Every row comes from one small tree of marks. The marks that hang from a mark follow it in brackets, in alphabetical order. Every link used is in the known rows. Which tree was each row made from?
Known rows:
bove(disa(bisub) nuzub): |  -0.2 | -19.0 |  11.0 |   0.2 | -12.0 |   7.0 | -14.0 |   6.2 |  14.6 | -21.4 |  14.8 |  -9.4 |  33.4 |  -4.1 |   9.6 | -53.0 |   8.6 |   0.0 | -13.4 |   9.2 |
disa(bove kezig zado): |   3.5 |  12.8 |   6.9 | -11.5 | -12.1 |   9.1 |  -9.5 |   8.5 |  -9.1 | -23.0 | -10.2 |  12.3 | -19.3 | -13.8 |  -9.7 |  17.2 | -12.4 | -10.1 | -10.2 |  16.4 |
kezig(disa(bisub zado)): |   7.1 | -16.4 |   5.8 |  11.7 |  -0.7 |  17.9 | -17.8 | -22.5 |  54.1 | -28.4 |   4.9 |  -5.2 |  11.8 |  -6.4 |  -5.5 |   1.9 |   0.1 |  -9.6 | -16.1 |  12.1 |
nuzub(bove(disa(kezig))): |  -5.5 | -16.3 |  10.4 | -14.3 | -18.6 |   7.6 | -11.5 |  10.4 | -11.9 | -20.6 |   8.0 |  -2.6 |  31.7 |  -8.0 |   4.1 | -34.0 |  -2.8 |  -5.5 |  -9.2 |   6.5 |
nuzub(bove): |   1.4 | -17.6 |   8.3 |  -0.7 | -14.8 |   7.0 |  -6.4 |   0.8 |  15.9 | -26.8 |  16.6 |   9.2 |  18.1 | -12.2 |   5.7 | -37.9 |   2.1 |  -8.7 | -12.1 |  11.4 |
pebif(disa(bisub)): |   8.2 | -15.4 |  10.8 |  12.6 | -11.3 |  10.1 |  -5.9 |  -5.4 |  49.1 | -26.1 |  13.5 | -16.4 |  27.4 | -10.2 |   6.1 | -32.8 |   1.9 |  -8.8 | -11.2 |  14.0 |
nuzub(bove(disa)): |  -4.7 | -21.3 |   9.5 |  -8.8 | -15.0 |   9.7 | -11.1 |   7.3 |   7.4 | -24.0 |  10.8 |  -2.4 |  37.6 |  -8.3 |   8.7 | -48.7 |   7.6 |  -4.7 |  -9.5 |   6.1 |
rodol(disa(bisub kezig)): |   4.1 | -17.4 |   6.9 |   5.1 | -12.7 |   7.5 | -13.3 | -15.0 |  24.6 | -29.0 |  11.5 |  -2.8 | -13.7 |  -5.9 |   5.7 |   6.8 |  -3.1 | -11.0 | -14.5 |  18.4 |
kezig(disa(bove zado)): |   4.6 |  -7.3 |   5.6 |   1.9 |  -0.2 |  19.3 | -15.3 | -10.2 |  35.0 | -26.8 |  -6.7 |   3.6 |  15.8 |  -7.1 |  -0.7 |   0.6 |  -2.8 |  -8.3 | -12.9 |   8.0 |
nuzub(bove(disa(bisub pebif zado))): |  -0.9 |  -9.7 |   7.4 |  -8.6 |  -2.3 |   8.5 | -10.9 |   3.2 |  14.0 | -19.6 |   6.2 |   3.8 |   4.4 |  -9.6 |   2.6 | -22.9 |  15.8 |  -9.5 |  -7.0 |  15.1 |
pebif(disa(bisub bove kezig vusule zado)): |  12.9 |  11.2 |  12.3 |   0.4 |   1.6 |   8.8 |   2.2 |  10.2 |  -9.0 | -12.5 |   0.8 |  -5.7 |  -4.2 | -13.2 |  -8.1 |  23.8 | -18.3 |  -7.9 |  -5.9 |  12.3 |
bisub(disa(bove(nuzub) kezig vusule)): |  -0.7 |  -2.7 |  12.7 | -19.3 |  -7.5 |   8.5 |   1.9 |   8.2 | -19.8 |  -9.6 |   4.7 |   7.4 |  20.5 | -13.1 |   7.5 |  -3.6 | -28.1 |  -4.3 | -12.8 |   0.6 |
vazo(disa(kezig vusule)): |   6.7 |  -6.4 |   2.0 |  -7.8 | -18.9 |   7.8 |  -7.9 |  14.5 |  -0.8 | -17.6 |   9.3 | -11.8 | -17.1 | -15.7 |  -5.3 | -35.8 | -19.8 |  -7.5 | -10.3 |   3.2 |
disa(bisub): |   6.9 | -14.9 |  11.1 |  12.0 | -11.1 |   8.0 |  -8.3 | -14.5 |  31.7 | -26.9 |  13.7 |  -2.3 |  11.3 | -10.4 |   1.2 | -22.3 |  -4.6 | -12.4 | -14.8 |  17.8 |
bisub(disa(bove kezig pebif vusule zado)): |  -3.5 |  14.4 |   6.6 | -24.9 |   0.3 |   9.7 |  -2.2 |   3.7 |  -9.3 | -11.3 | -12.8 |  12.5 | -17.7 | -17.8 |  -0.3 |  18.1 | -16.7 | -10.4 |  -7.6 |  13.3 |
bove(disa(bisub kezig vusule zado) nuzub): |   0.9 |   0.9 |   9.1 |  -8.4 |  -7.0 |   5.0 | -12.2 |  16.9 | -28.4 | -15.0 |   8.2 |  -6.3 |  -0.9 |  -8.3 |  -6.9 | -12.2 |  -4.0 |   3.6 | -10.7 |  11.3 |
disa(bisub bove(nuzub) kezig vusule zado): |  14.7 |  18.3 |  12.4 |  -3.9 |   5.7 |   3.0 |   2.1 |  14.8 | -46.4 |  -7.5 |   6.2 |  16.0 | -29.1 | -12.3 | -13.0 |  38.8 | -25.1 |  -6.3 |  -9.9 |  14.6 |
pebif(disa(bisub bove(nuzub) vusule zado)): |  15.3 |   4.6 |  10.8 |   7.5 |   6.9 |   8.8 |   3.2 |  13.6 |   9.8 | -14.9 |  10.9 |  -1.5 |   1.4 | -12.2 |   0.5 |  -2.2 |  -1.6 |  -2.8 |  -7.7 |  11.0 |
disa(bisub bove pebif vusule): |  11.1 |  15.7 |  13.4 |   0.9 |  12.4 |   2.4 |   4.4 |  -0.2 | -28.0 |  -8.1 |  -1.3 |  15.7 | -14.0 | -12.4 |   4.0 |   4.7 | -19.9 | -17.0 |  -4.4 |  24.3 |
disa(bisub bove(nuzub) pebif vusule zado): |  13.7 |  23.6 |   7.9 |  -0.8 |  17.4 |   1.8 |   1.7 |  10.9 | -21.8 |  -9.1 |   1.8 |  25.3 | -41.8 | -14.0 |  -2.5 |  14.3 |  -3.3 |  -9.6 |  -5.8 |  25.6 |
bisub(disa): |  -6.4 | -23.0 |   7.5 |  -7.8 | -17.1 |  14.7 |  -9.1 | -13.7 |  52.6 | -27.8 |   6.7 |  -5.5 |  31.0 | -14.1 |  10.6 | -39.0 |  -1.7 |  -7.3 | -16.5 |   5.9 |

Write each row's tree:
|   8.5 |  13.7 |   8.3 |  -6.0 |  -5.5 |   6.6 |  -1.3 |  25.2 | -17.1 | -15.6 |   2.2 |   0.7 |  -3.8 | -13.7 |  -2.8 |  -1.6 | -10.7 |   0.2 |  -6.5 |  11.1 | | pebif(disa(bove(nuzub) kezig vusule zado))
|   8.8 |   0.6 |   6.8 |   3.5 |  11.5 |  15.4 | -12.8 | -15.9 |  34.4 | -18.2 |  -8.1 |   8.8 |  -2.5 |  -6.0 |   0.1 |  17.2 |  -2.3 | -16.0 | -10.0 |  17.4 | | kezig(disa(bisub bove pebif zado))
|  12.3 |   1.6 |  -1.9 |  -0.5 |   1.2 |   8.8 |  -6.9 |   5.8 |  31.1 | -16.2 |   7.4 |  -3.8 | -49.9 | -17.8 |  -7.3 | -21.2 |   3.4 | -12.3 |  -7.6 |  14.4 | | vazo(disa(bisub pebif vusule zado))
|   7.3 |  21.9 |   7.8 | -11.6 |  -3.5 |   3.3 |  -2.5 |  23.8 | -50.2 | -13.9 |  -0.6 |  18.8 | -27.3 | -14.7 | -10.0 |  16.5 | -20.2 |  -1.4 |  -9.0 |  14.1 | | disa(bove(nuzub) kezig vusule zado)
|  -2.0 |   5.3 |   6.2 |  -5.5 |   1.9 |   8.1 | -13.5 |   2.2 |  -0.6 | -19.2 |  -5.2 |  -6.4 |  -9.1 | -11.6 |  -2.7 | -19.1 |   8.8 |  -5.6 |  -5.3 |  22.0 | | bove(disa(bisub pebif vusule zado))
|  -0.2 |   3.5 |   8.6 | -20.3 |  -3.5 |  10.9 |  -1.0 |  10.1 |  -9.5 | -12.2 |   0.5 |   9.5 |  -1.7 | -15.6 |  -0.8 |  11.4 | -18.8 |  -2.6 | -12.6 |   3.2 | | bisub(disa(bove(nuzub) kezig vusule zado))
|  -2.5 | -10.1 |  11.6 | -19.4 | -13.9 |  10.4 |  -3.2 |   3.5 |   8.9 | -14.6 |   3.4 |   6.6 |  25.5 | -10.9 |  10.5 | -11.5 | -19.2 |  -7.0 | -15.0 |   1.5 | | bisub(disa(bove(nuzub) kezig))
|   6.8 |   1.5 |   4.6 |   6.8 |  10.2 |  12.5 | -13.9 | -16.5 |  21.7 | -20.2 |  -0.8 |   3.0 | -10.9 |  -9.3 |  -5.5 |   7.7 |  -4.6 | -10.5 | -10.1 |  20.2 | | kezig(disa(bisub pebif vusule zado))
|  11.7 |  23.9 |  14.3 |  -8.2 |   6.5 |  -4.5 |   4.1 |  14.1 | -63.2 |  -0.1 |   2.9 |  21.8 | -23.5 | -10.3 |   0.9 |  17.7 | -31.8 | -12.9 |  -5.5 |  22.9 | | disa(bisub bove(nuzub) kezig pebif vusule)
|  12.3 |  -2.6 |  10.2 |   7.9 |  14.0 |  17.1 |  -6.8 | -12.3 |  10.3 | -16.6 |  -0.3 |   1.8 |   9.2 |  -7.2 |  -5.8 |  25.5 | -16.3 |  -9.6 | -11.5 |   7.5 | | kezig(disa(bisub bove vusule zado))
|   9.9 |  -8.3 |  11.8 |  12.7 |  -4.8 |   8.3 |  -0.8 |  -0.6 |  20.4 | -20.9 |  14.6 | -15.8 |  21.8 | -12.2 |   3.0 | -26.3 |  -7.5 |  -5.9 |  -8.9 |  13.4 | | pebif(disa(bisub vusule))
|   6.8 |   7.5 |  12.5 |  -4.6 |  -9.6 |   6.9 |   1.1 |  15.8 | -22.2 | -15.2 |  -0.5 |  -6.7 |  19.0 | -12.6 |   2.5 | -10.2 | -23.4 |  -5.6 |  -5.3 |   9.9 | | pebif(disa(bove kezig vusule))
|   7.7 |   0.9 |  11.4 |   2.7 |  -4.6 |   9.7 |   1.7 |  11.6 |   2.0 | -19.3 |   3.1 |  -6.9 |  26.0 | -12.9 |   7.8 | -27.8 | -10.9 |  -4.6 |  -5.8 |   9.6 | | pebif(disa(bove vusule))
|  -5.0 |   2.9 |   6.1 | -19.2 |  -7.0 |   4.9 | -10.6 |  16.7 | -29.8 | -16.2 |   0.0 |   6.2 |  -3.8 | -12.4 |  -2.2 | -15.8 |   1.7 |  -4.8 |  -4.2 |  14.9 | | nuzub(bove(disa(kezig pebif vusule zado)))
|   4.2 | -14.3 |   4.8 |   1.9 |  -7.2 |   8.6 |  -9.6 |   0.3 |  24.8 | -29.5 |  10.0 |  11.5 |  -2.7 |  -5.8 |  18.5 | -21.0 |   9.9 |  -4.6 | -13.0 |  13.0 | | rodol(disa(bove(nuzub)))
|  13.6 |  -2.5 |   9.8 |   7.3 |  14.0 |  14.5 |  -6.1 |  -5.1 |   5.9 | -14.4 |   6.4 |   6.7 |   8.0 |  -5.9 |  -3.1 |  18.3 | -13.2 |  -5.5 | -12.7 |   6.4 | | kezig(disa(bisub bove(nuzub) vusule zado))
|   3.3 |  35.2 |   5.3 | -17.1 |   1.3 |   2.1 |  -4.3 |  15.7 | -49.6 | -12.7 | -17.3 |  22.2 | -47.3 | -17.5 |  -9.7 |  25.1 | -17.9 | -11.3 |  -2.8 |  27.0 | | disa(bove kezig pebif vusule zado)
|  -3.6 |   7.0 |   5.4 | -25.1 |  -6.1 |   9.1 |  -6.6 |   6.1 |  14.3 | -14.1 |  -7.2 |  16.6 | -13.6 | -14.3 |   5.4 |   3.3 |  -4.3 |  -8.9 | -11.1 |  12.6 | | bisub(disa(bove(nuzub) kezig pebif zado))
|   5.4 |   5.9 |   3.0 |  -6.4 |  -1.9 |   6.3 |  -8.1 |  11.0 | -17.7 | -23.1 |   3.3 |  14.6 | -36.9 |  -9.8 |   1.9 |  20.7 |  -2.0 |  -1.2 | -10.3 |  15.1 | | rodol(disa(bove(nuzub) kezig vusule zado))
|  13.2 |  -6.7 |  14.6 |   6.6 |  -0.9 |   5.8 |   0.0 |   1.3 |   6.7 | -15.6 |  14.3 |  11.8 |  13.3 |  -7.1 |   7.9 | -12.6 |  -9.8 | -10.8 | -13.4 |  12.2 | | disa(bisub bove(nuzub))
|   2.7 |   3.5 |   3.8 |  -2.6 |   3.4 |   5.8 |  -6.3 |  -0.9 |  -3.4 | -23.5 |  -2.2 |  14.4 | -24.3 |  -9.9 |  15.6 |  -7.3 |   2.0 |  -9.7 |  -5.8 |  22.7 | | rodol(disa(bove pebif vusule))
|   0.5 |  -4.5 |   8.1 |  -8.4 |   2.8 |   6.8 |  -6.9 |   7.6 |  -8.7 | -15.6 |   7.2 |   4.2 |   0.6 | -11.3 |   0.2 | -17.2 |   8.7 |  -7.2 |  -5.2 |  15.0 | | nuzub(bove(disa(bisub pebif vusule zado)))
|  -6.9 |   7.7 |   3.4 | -20.9 |  -7.4 |   8.9 |  -8.6 |  -2.1 |   6.1 | -18.2 |  -6.5 |   5.9 | -21.3 | -18.9 |  -3.0 |   2.1 |  -9.5 |  -7.7 | -10.0 |  16.6 | | bisub(disa(kezig pebif vusule zado))
|  13.3 |   7.2 |   1.6 | -11.3 |  -2.2 |   9.2 |  -6.7 |  10.7 |  20.3 |  -9.9 |  -3.3 |   2.9 | -49.2 | -13.8 |  -7.2 |   5.7 |  -7.3 | -19.1 |  -7.1 |  11.9 | | vazo(disa(bisub bove kezig pebif zado))
|  -3.4 |  -5.7 |   8.1 | -16.8 |  -4.7 |   9.4 |  -3.3 |   0.4 |  28.3 | -15.7 |   0.3 |  13.6 |  15.0 | -12.4 |  18.7 | -31.3 |  -1.4 |  -9.8 | -11.8 |  10.1 | | bisub(disa(bove(nuzub) pebif))
|  -1.1 |   8.1 |   4.9 | -17.7 |   5.5 |   9.7 |  -1.2 |   6.7 |   9.9 | -13.6 |  -2.8 |  16.9 | -11.6 | -16.9 |   7.7 |  -7.9 |  -0.8 |  -5.3 |  -9.2 |  11.9 | | bisub(disa(bove(nuzub) pebif vusule zado))
|   4.4 |   9.8 |  -0.5 |  -4.2 |   7.4 |   5.4 |  -8.3 |   8.0 |   1.2 | -24.0 |   0.2 |  22.4 | -48.0 | -11.1 |  10.4 |   0.5 |  15.2 |  -3.7 |  -7.1 |  23.9 | | rodol(disa(bove(nuzub) pebif vusule zado))
|  -6.6 |  14.5 |   3.0 | -19.4 | -10.2 |   1.6 | -16.8 |  25.0 | -36.1 | -17.0 |  -3.7 |   3.4 | -16.9 | -11.0 |  -1.8 | -30.8 |   4.3 |   4.0 |  -6.0 |  20.1 | | bove(disa(kezig pebif vusule zado) nuzub)
|   8.0 |   7.4 |   7.4 |   1.3 |  -1.1 |  11.8 |  -1.0 |  13.2 |  10.7 | -22.1 |  -1.2 |  -4.7 |   5.0 | -15.6 |  -0.2 | -12.7 |  -0.6 |  -2.9 |  -5.6 |  12.0 | | pebif(disa(bove vusule zado))
|   8.0 |  14.5 |  13.7 |  -7.9 |  -1.8 |   1.6 |  -2.9 |  -1.2 | -22.6 |  -8.9 |  -6.8 |  15.1 | -16.5 |  -9.3 |   1.2 |  18.3 | -24.1 | -21.7 |  -6.7 |  25.4 | | disa(bisub bove kezig pebif)
|  -4.7 |  -6.9 |   8.4 | -12.5 |  -6.1 |   5.3 |  -7.6 |  11.7 | -18.6 | -17.5 |   5.9 |   3.9 |  19.9 | -10.7 |   8.7 | -43.5 |   4.2 |  -5.4 |  -4.8 |  13.0 | | nuzub(bove(disa(pebif vusule)))
|  11.1 |   9.5 |  11.7 |  -3.6 |  -2.8 |   8.7 |  -4.9 |  -0.6 |  -4.7 | -16.2 |  -3.3 |   9.4 | -21.2 | -11.5 | -12.8 |  39.1 | -17.5 | -15.2 | -11.1 |  16.8 | | disa(bisub bove kezig zado)
|   0.1 |  -9.1 |  11.5 | -12.3 |  -2.7 |  11.1 |   2.4 |   4.3 |   4.4 | -13.9 |   7.9 |   6.7 |  28.4 | -13.6 |  12.8 | -22.8 | -15.5 |  -3.3 | -13.1 |   0.4 | | bisub(disa(bove(nuzub) vusule))
|  11.4 |   3.6 |  11.3 |   0.6 |  -4.9 |  10.9 |  -3.0 |   5.9 |  19.1 | -17.7 |  -0.2 |  -6.3 |   1.5 | -11.1 |  -4.9 |  16.6 |  -8.4 | -10.9 |  -8.3 |  12.9 | | pebif(disa(bisub bove kezig zado))
